What can hang from each mark
J52: J835
J546: J756
J204: J825
J835: J429 J756 J825
J825: J204 J835
J429: J376 J835
J756: J546 J835
J59: J429
J376: J429

Each row was made from one small tree. The marks that hang from a mark follow it in brackets, in the order of their numbers. Every link used is in the known rows. Write each row's tree.
Known rows
J756[J546 J835[J429 J825]]: [ -9.6   8.1  14.5  38.0 -13.2 -22.6 -27.9 -27.4   0.3 -22.6 -41.5  12.4
  -6.8 -63.4 -26.1  12.4 -14.9  -5.7   3.6 -33.7 -39.6 -18.2]
J429[J376 J835[J756 J825[J204]]]: [ 10.6  10.0  31.6  -2.2 -14.6  -3.3  -4.3  -9.4  14.5 -15.6 -21.7  15.5
  -7.6 -23.1 -15.4  29.8   2.3 -11.8  22.9 -12.3 -36.7  30.3]
J59[J429[J835[J756]]]: [  1.5   0.5  22.0  18.8  -4.7   4.0  -7.4  -6.7   3.0  12.7 -20.9  12.1
   0.1  -7.0  -8.1  16.7 -14.6  -0.5  25.0 -10.7 -30.6  16.6]
J204[J825[J835[J429[J376] J756]]]: [-16.6  10.7   3.4  14.4  -8.5  -8.5   8.1 -19.7   3.6  22.3 -35.4  11.0
  -8.0  -3.2 -18.7  36.4 -18.3   7.0  31.2   2.7 -15.7  17.3]
J429[J376 J835[J756]]: [ -1.6  -2.2  30.2   7.4  -7.1   6.4  -7.8   6.1   7.2  12.7 -19.2  17.0
  -7.7  -7.9 -19.2  15.8 -21.5   2.5  29.4 -11.1 -15.1  29.1]
J59[J429[J376 J835]]: [ -3.5  -4.1  31.0   1.3 -12.3  13.7 -13.1  -0.3  -6.1   8.0 -12.8  14.3
 -12.1   9.0  -9.9   8.1 -14.2  13.7   5.3 -12.7 -31.0  17.0]
J825[J204 J835[J429[J376] J756]]: [-17.5   5.3   1.9  18.9  -1.1  -4.1   4.2 -15.1   8.1  31.1 -34.6   9.7
  -9.4  -7.3 -14.2  37.4 -19.9  -1.9  30.6   0.7 -15.9  20.7]
J429[J376 J835[J756[J546]]]: [ -3.4  -1.5  39.8   7.7 -22.5  12.3  -6.5  -1.1  14.2  11.4 -22.6  20.6
  -9.2 -30.7 -20.2   7.3 -18.6  -2.8  36.5 -24.9 -49.3  23.3]
J429[J376]: [  0.5 -10.2  15.8  10.2  -7.2   6.6 -25.7   3.4  -5.0   4.6 -12.8   8.5
 -11.8  -6.1 -13.1   8.1 -16.1  13.5  14.1  -8.3 -11.0  12.8]
J825[J204]: [ 14.5   9.1   8.4  29.2 -10.9   4.4 -31.8 -11.1  -0.3  -6.5 -16.4  -2.0
 -14.7 -18.5  -5.2  33.0   9.2  13.1  19.3  -8.4 -43.9   3.3]
J52[J835[J429 J825]]: [ -5.2   4.4  16.3  38.4  -2.3 -17.4   7.1 -15.5   3.0 -17.6 -26.0   1.4
  -6.7   4.4 -14.8  38.4 -23.7   0.3   2.4  -0.2   9.7  -2.3]
J429[J835]: [  5.5   8.9  26.4  33.2  -1.4   5.7 -18.0   0.3   0.0  -6.7 -18.7   7.2
 -12.3  -3.6 -17.6  29.5  -6.6  16.5  14.4 -14.4 -21.1   8.6]
J835[J429[J376] J825]: [ -7.7  -5.5  14.1  15.6  -5.8 -11.0 -11.8  -8.2  -2.7  -8.6 -18.7   7.3
 -13.5 -14.1 -13.4  18.6 -23.4   3.8  -2.5  -7.4  -3.1   4.7]
J546[J756[J835[J825]]]: [  4.3   7.1  19.1  23.2 -14.8 -18.9 -34.9 -20.6  -3.9 -36.4 -41.4  17.6
   1.9 -61.4 -28.8   5.4  -1.1  -8.4  13.0 -43.4 -34.0 -25.8]
J376[J429[J835[J756]]]: [ -3.3   4.9  19.9  19.6   8.4   3.8  -9.8   3.7   0.7  12.8 -23.7  15.0
 -11.6 -15.2 -14.2  24.4 -15.0   6.8  27.0  -6.0 -45.5  28.7]
J825[J204 J835[J429 J756[J546]]]: [-16.6  15.8   6.4  40.1 -11.4  -3.6   4.3 -29.0  16.5  22.3 -42.3   8.0
  -6.8 -35.2 -12.7  40.7 -11.6  -6.1  40.0 -14.6 -56.1   3.3]
J756[J546]: [  3.3   0.2  19.2  31.1 -16.7   8.5 -26.1 -10.6   2.6  -4.1 -20.5   5.8
 -10.1 -34.3 -11.0  13.0  -6.1   8.1  22.3 -24.7 -50.8  -5.2]
J429[J835[J756]]: [  4.6   6.5  24.0  29.2  -1.8   1.6 -10.2  -0.1   9.1   5.2 -22.1  12.7
  -3.6 -14.6 -19.5  26.9 -13.6   2.0  31.5 -11.2 -16.6  19.2]
J546[J756[J835[J429 J825]]]: [ -8.7   8.5  15.5  35.6 -14.9 -26.1 -27.7 -25.2  -4.7 -24.1 -44.4  14.5
  -5.7 -62.2 -28.5  13.9 -13.1  -4.1   5.8 -40.6 -30.2 -31.9]
J835[J429]: [ -6.8   0.0   5.4  44.1  -1.0  -4.6 -20.2  -7.4  -3.8   8.0 -18.0   0.2
 -15.9 -13.1 -11.2  27.7 -21.2  16.8   8.7  -5.3 -12.9  -4.9]
J204[J825[J835[J756]]]: [  2.2  17.9  -0.3  23.3  -4.0  -6.0  -2.1 -20.6   6.0   3.3 -33.9   8.1
   3.7  -9.2 -16.8  39.4   0.7   2.2  41.1  -1.9 -20.8  12.9]
J756[J546 J835[J825]]: [  5.1   9.2  18.6  25.8 -14.4 -16.7 -35.8 -22.9   0.6 -33.3 -37.8  15.2
   0.6 -62.3 -23.8   4.2  -2.4  -9.4  10.9 -38.6 -42.1 -12.4]
J376[J429]: [ -1.8  -2.0   6.0  22.3   6.8   5.0 -27.2   0.3 -12.1   4.7 -18.2   4.1
 -16.5 -11.9  -6.3  17.6 -10.0  18.1  11.5  -3.7 -42.3  12.1]

Write each row's tree
[ 10.4  21.5  23.9  13.1  -0.8  -1.2 -14.4 -11.4  -1.4 -26.9 -24.2   9.4
 -19.6 -17.6  -7.6  41.4  15.1   7.9   2.0  -9.2 -70.6  18.5] -> J376[J429[J835[J825[J204]]]]
[-13.8 -13.0   8.8  19.4  -4.5  -3.3 -10.1  -1.0   3.4  27.1 -19.2   8.1
 -11.4 -17.5 -12.9  14.8 -35.2   3.5  24.8  -2.0  -5.8  16.0] -> J835[J429[J376] J756]
[  6.8   0.1  19.0  20.5 -14.7  -8.4 -11.4 -17.0  14.3 -19.3 -26.1  11.6
   4.3 -51.4 -12.9   9.9  -9.1 -19.6  31.3 -24.2 -42.4   2.5] -> J835[J756[J546] J825]
[  8.5  19.1  21.8   9.5  -0.2  -6.0  -6.5 -11.9   7.5 -15.1 -28.3  13.5
 -12.1 -28.6  -9.3  38.8   7.4  -6.2  19.6  -7.1 -68.2  28.3] -> J376[J429[J835[J756 J825[J204]]]]
[  9.2   9.3  26.2  21.4  -0.4 -10.7  -2.0  -6.7  11.9 -19.8 -26.1  14.9
   2.7 -21.4 -19.1  26.8 -10.0 -11.4  21.6 -14.6 -11.7  16.1] -> J429[J835[J756 J825]]
[ 17.1  19.5  24.8  18.9  -9.1  -8.7  -5.8 -14.7  14.8 -23.4 -26.2  10.1
  -4.1 -29.1 -13.5  39.8   8.8 -11.2  24.5 -12.6 -39.9  19.3] -> J429[J835[J756 J825[J204]]]
[ 15.2  16.8   7.8  24.2  -7.5 -20.1 -39.8 -24.5  -2.4 -35.8 -34.7   8.2
  -4.2 -46.9 -17.4  25.0  13.2  -4.9   7.5 -23.5 -34.6  -4.1] -> J756[J835[J825[J204]]]
[-16.5  -4.8   8.2  24.8  -3.8 -11.2 -34.8  -7.8 -10.6  12.6 -30.9  12.3
 -15.2 -27.8 -25.8   7.8 -28.4  13.3   4.5 -18.1  -5.5   1.1] -> J756[J835[J429[J376]]]
[  1.5  18.3   3.3  36.9  -6.6 -25.7 -33.0 -29.6  -2.7 -25.4 -38.9   5.4
 -12.1 -48.8 -18.6  33.2   2.0  -0.5  -0.4 -18.8 -32.2  -9.9] -> J756[J835[J429 J825[J204]]]
[ -0.9   5.0  12.7  13.0 -14.5  -9.7 -15.2 -17.0   1.3 -12.4 -18.8   3.9
 -19.5 -19.9  -7.1  30.5  -4.0   4.4   0.1  -6.6 -30.6   6.4] -> J835[J429[J376] J825[J204]]
[ -7.3  -8.2  37.9  -2.3 -25.4  14.1  -3.2  -8.7   7.6  19.0 -19.6  21.3
  -6.3 -23.0 -11.1  -1.5 -18.9  -4.8  29.2 -24.9 -63.6  19.8] -> J59[J429[J376 J835[J756[J546]]]]
[  0.3  11.5  13.9  30.5 -23.0 -13.7  -6.8 -30.6  17.4 -10.7 -30.1   5.8
  -9.0 -60.2  -6.4  31.5  -2.9 -15.2  25.4 -18.4 -67.6  -1.9] -> J835[J429 J756[J546] J825[J204]]
[ -4.8   9.4  10.4  15.3 -11.7 -20.9 -31.2 -22.5  -4.3 -16.1 -34.0  10.2
 -15.1 -41.8 -19.5  21.6  -6.0   0.3  -1.6 -18.8 -28.2   1.2] -> J756[J835[J429[J376] J825[J204]]]
[-19.8  -4.3  18.0  24.5 -18.8  -5.9 -32.3 -15.2  -3.4  11.4 -34.6  15.8
 -17.1 -49.4 -25.7  -0.9 -26.7   8.2  10.8 -30.9 -42.5  -5.1] -> J756[J546 J835[J429[J376]]]
[ -3.7  -8.1  28.3  -2.0 -10.1   8.4  -6.1  -0.4   2.0  20.1 -16.3  17.5
  -4.3  -1.0 -10.1   4.4 -21.6   0.1  23.4  -9.8 -26.7  26.1] -> J59[J429[J376 J835[J756]]]
[ 15.3   9.4  16.6  20.3  -9.5 -14.4   4.0 -20.5  15.9 -21.7 -27.1   4.6
   3.4 -13.0  -9.3  39.6  -0.3 -17.9  31.2  -0.6 -17.6  17.4] -> J52[J835[J756 J825[J204]]]
[-12.9  -6.8  21.0  11.1 -19.9 -10.3  -1.2 -16.0  11.8   0.6 -26.5  14.9
  -6.4 -47.3 -14.3   7.5 -28.2 -14.1  21.8 -19.9 -35.2   7.4] -> J835[J429[J376] J756[J546] J825]
[ -1.0  18.1  14.3  32.5 -22.4 -24.1 -30.5 -34.5   0.2 -27.5 -44.8  10.4
 -12.3 -69.0 -23.7  26.2   5.7  -4.5   7.7 -37.7 -59.3 -29.6] -> J546[J756[J835[J429 J825[J204]]]]
[-11.8  -0.9  11.4  18.6  -3.7 -23.3 -27.7 -14.2  -7.7 -13.0 -34.1  14.1
  -9.4 -34.2 -26.0   8.0 -23.9  -0.3  -4.0 -20.4  -0.1  -0.8] -> J756[J835[J429[J376] J825]]
[  0.6   1.7  42.0  -0.4 -20.8  -0.6   1.0  -7.9  17.3 -13.2 -24.8  24.0
  -3.1 -38.6 -20.5   8.3 -13.7 -15.3  26.1 -28.4 -43.5  20.6] -> J429[J376 J835[J756[J546] J825]]
[  1.4  12.4  12.5  32.3  -8.5 -20.4  10.8 -25.5  15.2 -10.4 -29.8   1.1
  -5.3 -13.8 -10.1  48.8 -12.7 -14.0  22.0   3.6 -15.9  10.5] -> J52[J835[J429 J756 J825[J204]]]
[ -6.3   1.1  13.7  33.1 -14.6 -14.8  -3.0 -21.4  13.6  -7.3 -29.1   8.8
  -3.1 -53.2 -13.5  18.3 -20.6 -15.2  22.7 -19.9 -40.0  -3.7] -> J835[J429 J756[J546] J825]
[ 11.9  18.4  18.1  23.2 -22.3 -13.9 -38.1 -32.4   4.2 -37.1 -38.6  11.4
  -5.7 -68.3 -19.0  16.4  15.9  -9.7  13.7 -38.7 -70.8  -9.5] -> J756[J546 J835[J825[J204]]]
[  2.7   8.6  21.7  12.6   8.7  -8.1  -1.9  -2.5   3.6 -11.5 -28.8  17.1
  -6.1 -20.6 -13.9  25.5 -10.7  -6.1  17.6  -8.0 -39.5  27.5] -> J376[J429[J835[J756 J825]]]
[  2.9  11.8  25.5  15.8   7.9  -3.6 -10.8  -2.7  -5.8 -22.8 -24.4  13.6
 -13.5  -9.9 -14.2  27.8  -3.3   7.3  -1.2 -10.5 -43.1  16.8] -> J376[J429[J835[J825]]]
[  5.3  13.2   7.2  34.9  -9.4 -13.8 -17.5 -22.5   2.6 -20.2 -22.6  -1.6
 -15.7 -27.4  -6.2  41.7   2.5   3.6   2.2  -6.8 -35.3  -4.2] -> J835[J429 J825[J204]]
[ -8.9   5.0  10.2  29.5  -3.2   0.9   0.9 -15.5  12.8  13.4 -38.4  13.9
   7.2 -28.3 -19.3  19.0 -16.8 -10.4  43.1 -20.3 -30.5   7.2] -> J825[J835[J756[J546]]]
[  6.3   9.9  36.6  21.6 -15.5  -5.0  -1.7 -14.3  17.4 -21.8 -29.4  17.5
   1.1 -44.5 -19.5  19.7  -7.5 -15.8  28.3 -27.8 -47.7  10.1] -> J429[J835[J756[J546] J825]]
[ 12.0  14.5  34.2   2.0 -16.6   0.8 -12.1  -9.3   6.0 -26.2 -19.2  12.4
 -15.8 -10.9 -14.1  31.6   9.8   2.9   4.7 -14.9 -38.7  19.8] -> J429[J376 J835[J825[J204]]]
[-29.5  -2.3  13.3  21.4  -8.2  -0.5  10.1 -13.5  11.2  32.4 -37.8  17.4
  -4.1 -22.4 -21.4  16.3 -36.4  -6.3  34.0 -15.0 -24.6  12.4] -> J825[J835[J429[J376] J756[J546]]]
[  1.0  13.8  -0.1  28.0   3.2  -2.6  -4.3 -16.7  11.2  12.0 -35.4   7.3
   2.1 -12.9 -12.7  39.4  -1.9  -5.5  40.1  -5.4 -21.9  15.5] -> J825[J204 J835[J756]]
[-25.0  -1.6   6.5  25.3   5.4  -0.9  -1.4  -5.6  -3.1  23.5 -31.5   9.7
 -11.0  10.7 -19.7  26.6 -32.0  12.8  10.2  -4.2   8.2   9.4] -> J825[J835[J429[J376]]]
